Each row comes from the steps of one path. Every step used is in the known rows, and no mark comes twice. Write the path behind each row, first mark first.
Known rows:
k > z > b > w: [-0.946,-2.371,-0.539,-0.649,-1.331,-1.270,1.705,0.532,-0.874,0.658,-0.628,-0.718,-0.366,-1.687,0.379,0.391,1.204,0.590,0.888,2.811,-0.791,-2.203,1.576,0.146,-1.361,0.347,1.790,-1.108,1.176]
x > w: [1.016,-0.445,0.865,0.202,-1.170,0.825,0.002,0.529,0.597,-0.567,1.610,-0.299,0.031,-0.972,0.064,-1.238,0.172,-0.182,0.388,-2.821,0.599,1.270,-0.116,-0.965,1.610,0.513,0.559,0.050,-2.129]
f > n > h > x: [-1.460,-1.591,-1.670,2.100,-1.201,4.308,-2.585,1.384,-0.088,0.651,-0.428,-2.805,-0.255,-0.905,0.090,0.094,-0.208,0.961,1.120,-0.587,0.526,3.910,-3.245,-1.039,0.226,0.193,-0.494,-0.356,-1.153]
e > h > x: [-3.303,-1.128,-0.358,1.702,-1.879,0.377,-0.372,-0.212,-0.869,0.254,1.315,-0.294,1.276,-0.784,-0.261,0.405,-0.674,0.219,0.319,-0.400,1.028,0.969,-2.216,0.976,0.936,-0.251,-1.239,2.419,-3.686]
b > z > k: [-2.140,-2.480,-0.728,0.309,-0.838,3.828,1.181,0.274,0.800,0.749,2.210,1.234,0.070,0.249,-0.763,1.282,0.144,-1.308,3.097,-0.273,-0.468,-0.909,-0.016,-0.443,-0.104,0.675,0.723,0.042,0.330]
e > j: [-1.905,-0.831,0.065,0.435,-1.281,1.438,1.192,0.937,-0.448,-0.241,1.680,0.582,1.121,-0.415,-0.350,-0.421,-0.225,1.437,1.502,-2.122,0.627,2.388,-1.453,1.495,0.963,0.181,0.649,1.424,-2.866]
e > f > n: [-1.921,0.513,-2.298,0.917,-0.720,0.773,-0.154,1.029,0.322,0.253,0.334,1.223,0.081,-1.251,0.819,-0.495,-0.475,-2.243,3.979,-2.515,-0.361,1.383,0.388,0.578,1.597,0.366,1.771,-0.466,-0.997]
b > w > x: [-0.614,-2.420,0.257,-0.060,1.265,0.918,-1.368,-0.062,0.341,-0.024,-1.551,-0.291,0.714,-1.258,0.989,1.498,0.813,0.339,-0.759,-1.818,0.528,-1.295,0.610,1.266,0.755,0.170,0.775,-0.746,4.334]
e > f: [-1.123,1.181,-0.398,0.570,-1.027,-0.160,0.528,0.635,-0.349,-0.178,1.845,1.395,0.284,-0.983,0.303,-0.096,-0.501,-2.157,3.225,-2.095,-0.094,1.456,0.459,1.386,1.025,0.382,1.860,0.716,-1.595]
e > f > n > h > x > w > c: [3.703,-0.740,-1.167,1.492,-0.742,-2.626,-4.597,0.006,-0.900,-1.150,-0.530,-1.878,-0.742,-2.146,0.699,0.903,-1.678,-0.308,2.212,-0.376,0.570,0.930,-1.408,1.039,0.638,-1.482,-0.903,-0.340,-0.395]
h > x > w > k > z: [2.342,-1.390,-0.594,0.047,0.082,-4.394,0.494,-1.683,-0.900,-0.842,1.615,-1.330,-1.904,-0.733,0.311,0.348,1.080,-0.083,-0.218,2.151,-0.015,0.800,-0.600,-1.407,1.858,-1.932,-2.411,1.032,-1.915]
w > k > l > b > z: [-0.646,3.911,0.137,-0.872,1.677,1.171,0.746,1.019,0.420,-0.076,0.680,1.384,-0.429,0.200,-0.377,-0.441,-1.191,0.148,0.259,-1.359,-0.152,2.040,1.240,0.144,0.354,1.504,-0.280,0.595,-1.008]
z > k > l > b: [-2.354,3.916,0.398,-0.694,-0.511,0.462,1.458,0.740,-0.157,0.984,0.444,1.006,0.853,2.647,-1.585,-3.545,0.842,-0.205,-0.842,0.527,-0.800,1.138,-1.216,-0.996,-0.552,1.088,-0.288,1.294,-0.845]
k > z: [-1.180,-1.386,-0.785,-0.294,-1.334,-0.864,1.023,1.657,-0.285,-0.012,3.156,0.401,-0.094,-1.788,-0.371,0.419,0.860,0.005,2.335,-0.974,-0.300,2.365,-0.350,-0.849,0.367,0.408,1.036,0.830,-1.530]
f > n: [-2.322,-0.603,-1.982,0.746,-0.713,3.906,-0.480,1.281,1.069,0.309,-0.094,0.443,0.561,-0.217,0.243,-1.048,0.154,-0.164,2.120,-3.372,-0.032,2.651,-0.748,-1.302,1.247,1.074,1.223,-0.484,-1.653]
k > z > b: [-0.669,0.170,-0.458,-0.397,-1.752,-1.403,2.482,0.906,-0.709,0.408,1.526,0.068,-0.327,-0.415,-0.534,-1.061,1.039,0.800,1.941,1.722,-1.263,0.250,-0.328,-0.714,-1.735,1.195,1.741,-0.155,-0.228]
n > h > x > w > c: [3.966,-1.221,1.080,0.854,-0.960,-0.394,-4.240,-0.116,-0.772,-1.269,0.810,-2.380,-0.031,-1.017,-0.725,0.636,-1.029,2.109,-0.522,-0.975,1.105,2.457,-2.236,0.183,-0.380,-0.852,-1.559,0.905,-1.446]
x > w > k: [2.723,1.022,0.291,-0.215,0.848,0.029,0.402,-1.036,0.416,-0.870,1.029,-0.163,0.026,1.494,-0.118,-0.584,0.629,-0.717,0.247,-2.157,0.259,1.077,0.484,-0.568,1.309,-0.949,-0.186,0.200,-1.962]
l > k > z: [-1.497,0.770,-0.785,-0.605,-1.697,-0.324,1.503,2.032,0.125,-0.372,1.360,0.738,0.341,-1.194,0.453,-0.107,0.199,0.446,1.818,-0.429,0.858,1.601,0.120,-0.602,-0.697,-1.685,1.583,0.775,-0.854]
x > w > b > z > k: [1.737,-1.378,1.416,0.309,1.196,0.698,1.503,-0.839,1.675,-0.197,0.149,1.285,0.047,0.463,0.194,1.232,-0.394,-1.977,-0.604,-0.585,-0.354,-3.634,-0.116,-0.903,-0.108,0.009,-0.452,-0.968,2.456]
b > z > k > l: [-2.641,-1.563,-0.945,-0.598,-1.127,0.673,0.505,-0.909,0.666,1.150,2.966,1.791,-0.920,0.284,-0.279,-0.214,0.346,-0.851,2.012,0.999,-0.952,0.791,0.446,-0.718,0.478,1.936,0.783,0.077,-0.067]
z > k > l > b > w > c: [-0.384,1.288,0.383,-1.551,0.500,-0.907,-1.392,-0.461,-0.730,0.450,-2.043,1.574,1.906,2.046,-1.383,-1.319,0.169,0.861,-1.646,1.424,-0.301,-1.527,1.073,0.679,-1.244,-0.323,-0.759,0.917,0.401]
k > l > b > w > c: [-0.242,1.673,0.863,-1.403,0.657,-0.667,-2.608,0.717,-0.422,-0.300,-1.868,1.314,1.546,-0.157,-0.476,-1.280,-1.264,2.117,-1.876,-1.638,0.585,1.027,1.656,1.158,-0.201,0.973,-0.102,0.868,-1.058]
n > h: [-0.042,0.300,0.502,0.709,-1.029,3.918,-1.203,2.536,-0.040,0.118,1.983,-1.588,0.900,-0.293,-0.884,0.540,-0.018,0.237,1.844,-2.532,0.501,3.947,-1.709,0.309,-0.911,0.838,1.624,0.041,-0.777]
w > b > z > k: [-0.777,-0.904,0.529,0.391,1.547,2.851,1.707,-0.441,1.593,0.457,0.150,2.159,0.782,1.966,-0.396,2.071,-0.175,-1.989,0.423,-0.641,-0.713,-2.130,-0.494,-0.332,-1.155,0.482,0.177,-0.295,2.230]
b > z: [-1.856,-2.312,-0.265,0.438,-0.796,3.994,0.086,1.532,1.095,-0.010,2.264,0.960,-0.235,-2.261,0.236,1.295,-1.158,-0.258,2.931,-3.020,0.347,1.669,0.416,-0.001,0.772,1.904,1.311,0.092,-0.802]
f > e: [-2.567,0.304,-2.127,0.009,-0.732,3.209,-2.178,0.447,0.188,-0.374,0.089,1.067,0.259,1.907,-0.472,-1.108,0.632,0.252,1.083,-2.228,0.096,2.054,0.121,0.486,0.036,0.405,1.713,-0.167,-1.964]

Which path is each row?
[0.148,-2.239,-1.351,-0.964,1.277,-1.347,0.802,-0.497,-0.667,0.098,0.234,-0.117,0.023,-0.450,0.387,2.546,1.314,-1.271,1.124,0.864,-0.146,-0.146,2.118,0.547,0.665,-1.888,0.280,-0.067,0.064] -> b > w > k > z
[1.967,3.428,1.023,-1.084,1.329,-1.053,0.355,0.974,0.597,-0.758,0.568,0.507,-1.219,-0.725,0.029,-1.194,-1.345,-0.079,-0.763,-1.278,0.208,0.298,1.761,-0.495,1.219,1.007,-0.998,0.007,-0.802] -> x > w > k > l > b > z
[-2.926,-0.166,-2.014,-0.004,-1.141,1.612,-1.254,0.612,-0.561,-0.650,0.332,1.066,0.572,1.533,-0.480,-0.757,0.425,1.532,1.366,-1.346,0.447,1.649,-0.786,2.226,0.485,-0.627,1.176,0.620,-2.689] -> f > e > j
[-0.099,1.634,-0.466,-1.296,0.688,-1.188,0.626,-2.985,-0.429,0.900,-1.583,0.390,-0.251,2.679,0.448,-1.539,1.151,0.632,-1.371,2.563,-1.081,-0.307,2.567,0.674,-0.781,0.557,1.145,-1.006,0.219] -> z > b > w > k > l
[-2.311,2.102,0.685,-0.449,-0.507,2.021,0.215,2.911,0.607,0.213,1.461,1.283,-0.664,-2.233,-0.089,-1.261,-1.787,0.939,0.328,-1.962,0.215,2.217,0.638,-0.294,0.520,3.084,0.473,0.537,-0.980] -> k > l > b > z
[-2.060,0.819,0.389,0.342,-0.130,4.753,1.755,2.210,0.386,0.608,0.003,0.661,0.731,0.145,-1.459,0.294,-0.604,-1.224,1.640,-0.076,-0.158,-1.869,-0.523,-0.339,-0.881,0.535,-0.219,0.586,0.889] -> l > b > z > k
[0.328,-2.633,-0.105,-0.422,0.271,1.569,-2.683,-0.382,-0.064,-0.468,-0.766,1.127,1.714,-0.284,-0.117,1.278,-0.748,1.074,0.670,-2.347,0.737,0.412,1.647,1.296,0.051,-0.229,0.702,0.483,-0.996] -> b > w > c
[-1.361,0.091,0.348,-0.496,1.123,-0.411,1.313,-1.462,1.470,0.781,1.165,2.855,-0.107,1.797,-0.001,0.339,0.112,-1.031,-0.854,0.131,-1.153,-0.247,-0.085,-0.716,-0.537,1.837,0.160,-0.347,2.099] -> w > b > z > k > l
[0.835,-0.289,-0.627,-1.511,-0.943,-2.450,-0.027,-0.272,-0.805,-0.461,-2.455,0.950,1.138,-0.166,0.458,0.556,-0.352,2.040,0.585,2.829,0.383,-2.956,2.284,1.248,-3.431,-2.600,1.805,-0.445,1.656] -> l > k > z > b > w > c
[0.267,1.146,-0.214,-1.012,1.988,-0.432,1.597,1.870,-1.095,-0.028,-1.462,-0.601,0.693,-0.558,-0.442,1.402,0.669,-0.908,0.002,0.892,0.208,-1.229,1.698,0.544,-0.208,-2.044,-0.684,0.380,0.376] -> l > b > w > k > z
[-2.600,1.270,0.337,-0.887,-0.143,0.776,0.678,0.018,-0.543,1.307,-1.693,0.302,0.990,1.398,-0.668,-2.064,0.906,-0.389,-1.919,1.987,-0.294,-1.390,0.823,-0.090,-0.247,0.079,-0.364,0.128,0.773] -> z > k > l > b > w
[0.016,-0.095,-0.333,-1.103,0.085,-2.651,1.226,0.377,-0.383,-0.040,-3.278,-0.438,-0.072,-0.917,1.650,0.702,0.892,1.281,-0.620,3.322,0.123,-4.602,1.634,1.156,-2.631,-2.101,1.916,-1.526,6.854] -> l > k > z > b > w > x
[2.174,2.041,0.073,-1.097,0.485,-3.038,-0.268,-2.031,0.284,-0.567,1.822,0.640,-0.737,1.643,0.169,-2.264,0.804,-0.184,-0.947,-1.264,-0.241,2.732,1.099,-0.859,1.853,0.380,-0.172,0.124,-2.542] -> x > w > k > l
[2.211,5.433,1.136,-1.113,1.269,-2.012,0.421,0.141,0.161,-0.626,0.109,0.097,-0.141,1.552,-0.467,-3.068,0.012,0.229,-2.192,-1.294,0.073,1.559,0.742,-0.795,0.995,0.300,-1.098,0.709,-2.172] -> x > w > k > l > b
[1.941,-1.204,1.500,0.714,0.328,-2.024,-1.110,-1.709,0.524,0.337,0.570,-1.168,-1.983,0.074,0.414,1.010,-0.514,-0.227,-2.837,3.012,-0.318,-0.708,-1.978,-1.025,-0.488,0.391,-2.122,-0.846,2.648] -> n > h > x > w > b > z > k > l
[0.354,-1.992,-0.259,-0.850,0.393,-3.206,0.713,0.113,-0.838,0.348,-1.657,-0.714,-0.527,-1.680,0.868,1.204,1.681,0.877,-0.138,2.975,-0.995,-3.832,0.928,0.950,-1.567,0.401,1.375,-1.570,6.266] -> k > z > b > w > x
[0.284,-1.662,0.614,1.256,-1.533,0.193,-0.674,-1.025,-0.078,-0.520,0.592,-1.217,-1.063,-1.458,0.288,-1.381,-0.167,0.922,-0.904,-0.541,0.830,1.383,-1.463,-1.343,2.326,0.091,-1.402,0.841,-2.932] -> h > x > w
[2.490,-2.233,1.695,1.591,0.641,1.117,-0.641,-0.673,0.629,-0.021,-0.404,-1.800,-0.904,-0.026,-0.128,2.824,-0.604,-1.108,-1.518,1.950,0.203,-2.546,-2.477,-0.735,-1.095,-0.975,-2.068,-0.745,3.354] -> n > h > x > w > b > z > k
[3.111,0.162,2.331,1.703,0.661,0.318,-1.405,-0.239,0.289,-0.754,-0.551,-2.536,-0.152,-0.410,0.211,0.619,-0.639,0.511,-3.176,-1.006,0.904,1.201,-3.124,-0.702,-0.308,-0.576,-1.686,-0.205,0.623] -> n > h > x > w > b
[1.954,-1.010,1.794,0.453,1.276,0.969,0.481,0.540,1.907,-1.002,0.335,1.080,-0.266,-1.889,0.973,1.495,-1.701,-0.743,-0.674,-3.625,0.439,-1.257,0.458,-0.563,0.767,1.112,0.264,-1.064,0.979] -> x > w > b > z
[-0.533,-0.679,0.953,0.524,1.494,3.139,0.782,1.189,1.781,-0.292,0.464,2.080,0.494,-0.724,0.570,2.181,-1.569,-0.828,0.303,-3.830,0.163,0.446,-0.076,0.096,-0.153,1.651,0.922,-0.417,0.859] -> w > b > z
[4.418,0.517,0.171,0.372,-0.526,-3.887,0.471,-0.911,-1.675,-0.197,0.419,-3.778,-1.964,0.307,-0.437,0.396,1.151,0.770,-0.288,5.438,-0.688,-0.427,-1.519,-0.676,-1.993,-1.698,-1.453,-0.513,0.656] -> n > h > x > w > k > z > b
[3.038,0.144,-0.314,0.062,-0.445,-4.781,1.949,-2.384,-1.299,-0.366,-0.155,-1.732,-2.235,0.542,0.052,-0.917,1.228,0.717,-0.562,4.723,-0.990,-1.308,-0.429,-1.306,-0.311,-1.345,-1.668,0.139,-0.700] -> h > x > w > k > z > b
[-1.291,1.499,0.700,-1.153,1.545,-1.247,-0.272,-0.345,-0.471,0.934,-2.604,0.243,0.749,1.370,-0.143,-1.329,1.414,0.030,-2.921,2.173,-0.525,-2.959,0.163,0.575,-0.410,0.123,-0.652,-0.258,5.689] -> z > k > l > b > w > x
[3.683,0.067,-1.775,0.700,-0.305,-2.936,-0.266,-0.547,-1.152,0.102,-1.151,-4.012,-2.157,-0.049,0.214,-0.091,1.126,0.472,0.439,4.798,-0.940,-0.386,-1.749,-1.595,-1.517,-1.718,-1.405,-1.685,1.355] -> f > n > h > x > w > k > z > b
[-3.624,0.336,-2.154,0.365,-1.407,1.117,-2.002,1.051,-0.554,-0.221,0.486,1.288,1.838,1.577,-0.773,0.223,-0.052,-0.846,1.566,-1.759,0.600,0.021,-0.160,2.241,-0.416,-0.411,1.310,0.743,-2.778] -> f > e > h
[-0.722,-0.085,-0.705,-1.137,1.220,-0.762,-0.758,-2.215,0.008,0.501,0.064,0.954,0.093,1.288,0.737,-0.099,0.834,-0.185,-1.160,-0.199,-0.081,1.854,2.531,0.477,1.273,-0.019,0.437,-0.162,-1.242] -> b > w > k > l
[0.429,0.484,-0.339,-0.284,1.072,1.731,1.042,-1.947,-0.301,0.577,-2.655,-0.061,0.721,2.766,0.077,0.295,0.784,-0.284,-0.179,1.607,-0.575,-2.060,2.072,0.983,-1.278,-0.593,1.122,-0.967,0.349] -> z > b > w > k
[-2.325,1.635,0.910,-0.702,-0.086,0.961,-0.407,1.720,-0.309,0.475,-1.392,0.058,0.700,-1.267,0.145,-1.823,-0.372,0.970,-2.133,-0.767,0.604,1.154,1.337,0.163,0.748,1.201,0.346,0.205,-0.994] -> k > l > b > w
[-0.062,2.229,0.452,-0.228,2.241,3.289,0.554,1.092,-0.304,-0.056,-2.730,-0.391,1.564,1.168,-0.475,0.455,-0.060,-0.630,-0.933,-1.026,0.716,-0.994,1.646,0.834,0.019,-1.472,-0.619,0.314,-0.419] -> l > b > w > k
[3.630,1.542,-0.200,-0.967,0.101,-4.190,2.540,-0.981,-0.636,-0.478,0.898,-0.610,-1.076,1.090,-0.252,-0.852,1.498,-0.289,0.794,2.485,-1.276,-1.432,0.759,-0.801,-1.024,-0.704,0.406,-0.668,-0.073] -> x > w > k > z > b
[-1.270,-1.167,0.219,0.094,-0.899,2.497,0.847,-0.428,-0.138,0.768,-2.014,-0.366,0.577,0.058,0.196,-0.555,0.429,0.636,0.074,0.917,-0.167,-1.894,1.442,0.699,-1.124,0.615,1.956,-1.089,0.302] -> z > b > w
[0.590,-1.436,1.047,0.367,0.471,-2.918,0.269,-3.248,1.091,0.255,0.040,0.896,-1.958,0.404,0.867,-0.218,-0.419,-0.279,-3.201,2.429,-0.586,-1.819,-1.030,-1.649,1.162,0.594,-2.374,-0.263,1.665] -> h > x > w > b > z > k > l
[-0.071,-2.520,1.105,1.665,0.098,-1.938,0.892,-1.690,0.344,-0.009,-0.396,0.620,0.488,-0.035,0.143,2.389,-1.195,-1.974,-1.574,2.100,0.439,-5.552,-1.670,0.415,0.218,-1.179,-2.821,0.819,1.279] -> e > h > x > w > b > z > k
[2.325,-0.459,0.400,2.042,0.805,1.362,-2.162,0.272,0.863,-0.362,-2.114,-2.795,-0.366,-0.489,0.933,0.341,-0.528,0.409,-2.480,-1.576,0.667,1.234,-3.278,-1.523,0.184,-0.539,-1.771,-1.557,1.092] -> f > n > h > x > w > b
[0.249,2.149,0.648,0.320,0.300,-3.553,-0.133,0.069,-0.680,-0.433,0.227,-0.386,-0.716,-1.664,0.176,0.164,-2.140,-0.004,-1.859,1.480,1.014,-1.624,0.210,0.922,1.482,-0.193,-3.421,1.720,-2.019] -> e > h > x > w > k > l > b > z
